Each row comes from the steps of one walk. Every step used is in the known rows, and no mark comes twice. Write the walk behind each row, first mark first.
Known rows:
H -> V -> P -> S: [-1.708  2.437  1.572  1.898  0.379  1.699 -4.565  0.147  0.991 -1.563
  0.060  2.317  0.793 -2.362 -1.628  1.897  3.266  1.954 -6.144 -0.116
  3.916  0.095  0.234 -0.328  0.388  0.565]
Y -> C -> V: [ 1.679  1.906  0.204  0.085 -1.024 -0.044 -0.143  0.532  0.670 -0.832
  0.790 -0.761  2.797 -0.095  1.818 -0.415  0.637 -1.141 -1.417 -0.538
  2.610 -0.616 -1.749  0.487  0.058 -1.310]
C -> V -> P: [ 1.364  4.918  0.045  0.230  0.088 -0.909  2.104  0.842 -3.773 -1.751
 -1.158 -0.140  1.125 -1.469 -0.186  0.325 -0.228 -0.486 -3.203 -0.012
  6.677  0.931  1.759  0.006 -0.238  0.645]
V -> C -> Z: [-2.244  0.975  1.027 -0.889  0.128  0.080 -1.991 -0.720  0.564  4.022
 -0.495  0.205  0.789 -0.050  0.559 -0.162  1.240 -0.047 -1.766  0.155
  1.456 -3.357  1.995  0.537  0.722 -1.556]
P -> S -> C: [-2.035  0.565  0.340  1.385  0.119  0.947 -5.827 -1.675 -0.825  0.260
  0.870  0.745  1.184 -0.995  0.152  1.218  0.522  2.852  1.188 -0.340
  1.160 -1.723 -0.980 -0.212  2.537  0.016]
C -> V -> P -> S -> H: [ 1.427  5.661 -0.176  0.372  0.638  0.534 -0.082  0.278 -2.546 -1.921
 -3.034  0.351 -0.474 -2.276  0.037  1.568  0.306  2.174 -3.584  0.442
  6.278  2.722  1.314 -0.642  0.568  1.312]
V -> P -> S -> H -> Z -> C -> Y: [-1.106  4.820 -0.212 -0.254  1.500  1.750 -5.050 -1.319 -3.165  0.416
 -0.395 -0.386  0.124 -1.277  0.404  0.922  0.444  1.947 -1.055  2.488
  0.198  0.129  1.998 -0.188  1.616  0.600]
Z -> C -> V: [ 0.558  3.315  2.425  0.796  0.686  0.358 -0.891 -0.102 -4.295 -1.037
  0.099 -1.892  0.983 -1.132  1.118 -1.011  0.831 -1.064  0.737 -0.005
  1.451 -0.990  0.588  1.801 -0.081 -1.027]
H -> Z -> C: [-1.274  1.799  0.784 -0.321  1.242  1.012 -3.307 -1.252  0.155  0.047
  3.154 -0.840  1.429 -1.010  1.727 -1.345  3.008 -0.953 -0.106  1.074
 -4.095 -2.279 -0.019  1.693  1.042 -1.445]
V -> C -> Y: [-1.673  0.292  0.333 -0.583 -0.112 -0.137 -0.998 -0.253  0.228  3.242
 -1.737 -2.210  2.129  1.321  0.191  0.218 -1.894 -1.768  0.626  0.708
  0.988 -1.099  0.554  0.153 -0.368 -0.449]
P -> S -> H: [-0.016  0.923 -0.353  0.310  0.591  1.530 -2.666 -0.805  1.265 -0.398
 -2.277  0.650 -2.003 -1.219  0.099  1.311  0.444  3.313 -0.455  0.450
 -0.061  2.025 -0.550 -0.945  1.087  0.852]
V -> P -> S -> H -> M: [ 0.771  3.003 -0.988  0.214  0.067  0.749 -0.741 -0.983 -2.392 -0.020
  0.658  2.009 -0.608 -1.705 -0.631  2.531 -0.127  5.050 -2.891  0.373
  0.862  1.164  1.093 -0.904  1.400  1.250]
Z -> C -> Y: [-1.055  1.134  2.046  0.092  0.533  0.753 -3.529 -0.609 -5.173  0.924
  0.092 -2.766  0.473  0.756  0.253 -0.818 -1.611 -1.316  3.131  1.231
 -2.391 -1.555  1.314  1.228 -0.026 -0.804]
Y -> C -> Z -> H: [-0.295  1.037  1.821 -1.355 -1.084  0.976 -2.881 -0.217 -0.842  2.863
  2.370  0.970  0.649  0.393  0.101 -0.580  0.859  1.313 -0.178  0.177
  1.617 -3.520  0.216 -0.856 -0.380 -1.920]
P -> S: [-2.412 -0.704  0.267  0.882  0.743  1.035 -3.584 -0.275  1.189 -0.682
  0.343  0.956 -0.328 -0.662  0.011  0.871 -0.493  1.834 -1.773  0.207
  0.149  0.805 -0.631 -0.073  1.210 -0.411]
H -> Z -> C -> V -> P -> S: [-2.044  5.239  0.921  0.580  1.711  1.017 -4.492 -0.751 -2.229 -2.161
  2.522 -0.218  2.107 -2.502  1.641 -0.543  2.481 -0.269 -4.119  1.198
  1.488 -1.219  0.717  1.884  1.675 -1.001]
C -> Y: [-0.943  0.341  0.117 -0.512 -0.677 -0.034 -1.068  0.240 -2.442  0.481
 -1.307 -1.729  0.445  1.241  0.023 -0.088 -2.895 -1.966  0.301  1.248
 -0.389  0.826  0.554 -0.048 -0.969 -0.061]
P -> S -> H -> M: [ 0.224  0.800 -0.277  0.295 -0.047  1.331 -1.438 -1.205  0.173 -0.447
  0.182  1.048 -1.216 -1.338  0.647  1.865 -0.426  4.380 -2.343  0.179
 -2.949  1.729 -1.177 -0.336  0.939  0.309]
P -> S -> C -> V: [-1.024  2.640  0.945  1.456 -0.006  0.706 -4.230 -0.975 -1.798 -1.193
 -0.385  0.124  1.719 -1.843  0.850  0.908  0.289  1.824 -1.018 -0.481
  3.911 -0.626 -1.088  0.264  1.868 -0.068]
C -> V -> P -> S: [-0.241  4.395  0.495  0.903  0.621  0.012 -0.728  0.626 -2.868 -2.546
 -0.857  0.612  0.928 -1.892 -0.276  1.094 -0.558  0.848 -4.462  0.196
  6.523  1.488  1.302  0.026  0.679  0.491]

Write each row's walk:
[-2.212  4.071  3.275  1.058 -0.808  2.135 -5.622 -0.700 -2.638  0.545
 -0.304  0.897  1.519 -1.599 -2.691  1.804  1.045  2.904 -1.854  0.531
  5.503 -1.987  0.125 -1.793 -0.548  1.252]  Z -> H -> V -> P -> S -> C -> Y
[-1.633  3.484  0.500  0.567  0.424  0.547 -5.822 -1.577 -4.597  1.472
  0.858  2.484  1.182 -1.770 -0.628  1.481  0.554  3.665 -1.508  0.461
  4.608 -2.731  2.718 -0.580  2.822 -0.115]  V -> P -> S -> C -> Z
[-0.611  2.853  2.452 -0.577 -0.759  0.565 -3.258 -1.670 -3.948  3.170
  0.757  1.046  0.351 -0.835 -0.473 -0.277  0.798  2.589  2.158  0.016
  2.689 -4.550  1.338 -0.932  0.629 -0.364]  S -> C -> Z -> H
[-1.123  3.848  1.380  0.027  1.039  0.746 -1.909 -0.544 -1.198 -1.629
  2.001 -1.475  1.961 -1.635  2.667 -1.626  2.492 -1.993 -2.141  0.736
 -1.212 -1.473 -0.287  2.343  0.330 -1.312]  H -> Z -> C -> V
[-2.042  1.851  0.826 -0.749  0.673  1.057 -4.276 -0.902 -1.544  0.407
  1.889 -2.291  1.911  0.085  1.944 -1.556  0.421 -2.538  0.108  2.031
 -3.999 -1.743  0.133  1.706  0.216 -1.328]  H -> Z -> C -> Y
[-1.251  3.282  1.671  2.164  0.186  1.901 -6.215 -1.002 -0.462 -0.581
  0.262  2.275  2.248 -2.675 -1.421  2.028  3.925  2.967 -4.057 -0.559
  4.327 -1.486 -0.088 -0.547  1.570  0.801]  H -> V -> P -> S -> C
[ 1.293  5.379 -1.356 -0.226 -0.194  0.989 -2.259 -0.322  1.722 -1.071
  0.361  0.621  2.652 -1.897  2.050  0.594  2.880  1.408 -4.415  0.783
  3.301  0.517 -1.071 -0.240  1.432 -0.277]  Y -> C -> V -> P -> S -> H -> Z
[-1.312  2.864 -0.246  1.320  0.441  0.565 -4.565 -1.483 -2.929  0.350
  0.906  1.673  1.552 -1.474 -0.946  1.778  0.509  3.670  0.125  0.102
  4.483 -1.848  1.384 -0.891  2.738  0.746]  V -> P -> S -> C
[-1.578  1.534  3.742  0.346 -0.397  1.672 -1.480 -0.020  3.538  2.416
 -0.490  0.291  0.761 -0.984 -1.711  0.463  3.695  0.901 -1.972 -0.608
  3.172 -2.208 -0.954 -0.761 -1.933  0.272]  Z -> H -> V -> C
[-0.667  5.107  3.370  0.269 -0.888  1.376 -4.535 -1.377 -4.030  2.612
  0.696  2.269  1.392 -2.241 -1.786  0.635  3.651  3.138 -1.563 -0.151
  5.416 -4.604  1.923 -1.247  0.219  0.310]  S -> C -> Z -> H -> V -> P
[ 2.605  4.514 -0.820  0.194 -0.911  0.516 -0.410 -0.409 -1.950 -0.596
  1.634  0.631  2.306 -1.618  1.561  1.513  0.543  3.208 -3.801 -0.195
  2.599  0.550 -0.891 -0.329  1.006 -0.382]  Y -> C -> V -> P -> S -> H -> M
[-1.293  4.038  3.849 -0.599 -0.554  1.526 -2.681  0.245 -2.235  1.337
  0.248  2.459 -0.579 -1.675 -2.249  0.349  2.911  1.809 -4.718  0.385
  5.171 -2.306  2.400 -1.022 -1.595 -0.028]  C -> Z -> H -> V -> P
[-1.519  3.743  1.786  0.246 -0.379  0.976 -4.322 -1.886 -6.280  2.015
  3.476  2.767  0.994 -1.862 -1.253  1.884 -0.349  5.691 -2.083  0.198
  3.170 -3.611  2.486 -1.085  1.845 -0.125]  V -> P -> S -> C -> Z -> H -> M
[-1.905  3.570  1.783  1.906 -0.297  1.900 -6.776 -0.844 -1.560 -0.308
 -0.465  1.054  2.377 -1.818 -1.366  1.882  1.724  1.556 -3.417  0.315
  4.503 -1.320  0.284 -0.475  0.816  0.912]  H -> V -> P -> S -> C -> Y
[-1.521  0.858  2.056  0.985 -0.048  1.165 -2.180 -0.209  4.546  1.800
 -0.961  0.062  2.070 -1.070 -0.373  0.494  4.306 -0.306 -3.698 -0.961
  1.792 -1.938 -0.971  0.735 -0.612 -0.288]  H -> V -> C
[-1.387  2.294  0.297  0.073  1.631  2.275 -5.376 -1.774  1.347 -0.091
  0.257  0.039 -0.924 -1.772  1.710  0.248  2.800  2.567 -0.921  1.330
 -3.191  0.030 -0.721  0.608  1.689 -0.100]  P -> S -> H -> Z -> C
[ 2.175  4.727 -0.734  0.290 -0.597  0.536 -1.487  0.050 -0.702 -0.516
 -0.772  0.413  1.482 -1.385  0.995  1.202  1.361  2.045 -2.568  0.127
  5.132  0.809 -0.474 -0.770  1.168  0.148]  Y -> C -> V -> P -> S -> H
[-1.655  3.149 -0.339  0.903  0.067  0.432 -5.194 -1.313 -4.664  0.764
 -0.094  0.345  1.873 -0.737 -0.900  1.760 -1.558  2.291  0.576  0.920
  4.028 -1.336  1.778 -0.959  2.012  0.820]  V -> P -> S -> C -> Y
[-0.118  1.730  1.135  1.091  0.197  2.571 -3.940 -0.667  3.107 -0.929
 -2.648  1.251 -1.442 -2.233 -0.191  1.784  3.149  3.106 -4.362 -0.044
  0.332  2.012 -1.586 -0.529  0.122  1.011]  P -> S -> H -> V
[-1.220  1.762 -1.162 -0.456  0.985  1.698 -3.585 -1.112  3.937 -0.635
 -0.726  1.029 -1.012 -1.774  1.335  0.688  2.026  2.316 -3.081  1.314
 -1.618  1.743 -1.246 -0.222  1.272  0.458]  P -> S -> H -> Z
[ 2.668  4.280  0.131  0.598  0.025  1.414 -0.064 -0.291  0.678 -0.310
 -2.971  1.329 -0.798 -2.117 -1.161  1.582  4.095  2.351 -3.394  0.085
  2.968  1.424  0.592 -1.088 -0.749  1.997]  S -> H -> V -> P
[-2.814  3.334  3.812  0.045 -0.094  2.306 -5.106 -0.004 -1.614  1.179
  0.190  3.020 -1.020 -2.312 -2.433  1.079  2.487  3.002 -5.969  0.576
  5.082 -1.983  2.154 -1.116 -0.694 -0.286]  C -> Z -> H -> V -> P -> S
[-0.624  1.690  3.019 -0.567 -1.552  1.947 -4.456  0.046  1.155  2.567
  1.942  1.668  1.217 -0.647 -0.275 -0.334  3.485  0.918 -3.180 -0.172
  1.936 -3.814 -0.673 -0.646 -1.149 -1.900]  Y -> C -> Z -> H -> V
[-1.647  2.336  4.053 -0.671 -0.810  1.917 -2.759  0.184 -0.722  1.356
 -0.085  1.858 -1.067 -1.469 -1.506 -0.327  2.629  1.157 -4.264  0.090
  2.454 -2.382  0.833 -0.622 -1.958 -0.785]  C -> Z -> H -> V
[-1.927  2.679  2.866  0.061 -0.960  2.305 -6.625 -0.145  0.277  1.828
  2.339  2.757  1.446 -1.441 -1.292  0.926  3.174  3.133 -4.922  0.177
  4.169 -3.262  0.415 -1.052  0.112 -1.470]  Y -> C -> Z -> H -> V -> P -> S
[-0.507  3.962 -1.804 -0.330  0.957  1.083 -2.345 -0.957  1.025 -0.485
 -0.219  1.898 -0.512 -2.017 -0.081  1.474  2.153  3.116 -3.540  1.513
  1.568  1.182  0.834 -0.786  1.918  1.307]  V -> P -> S -> H -> Z
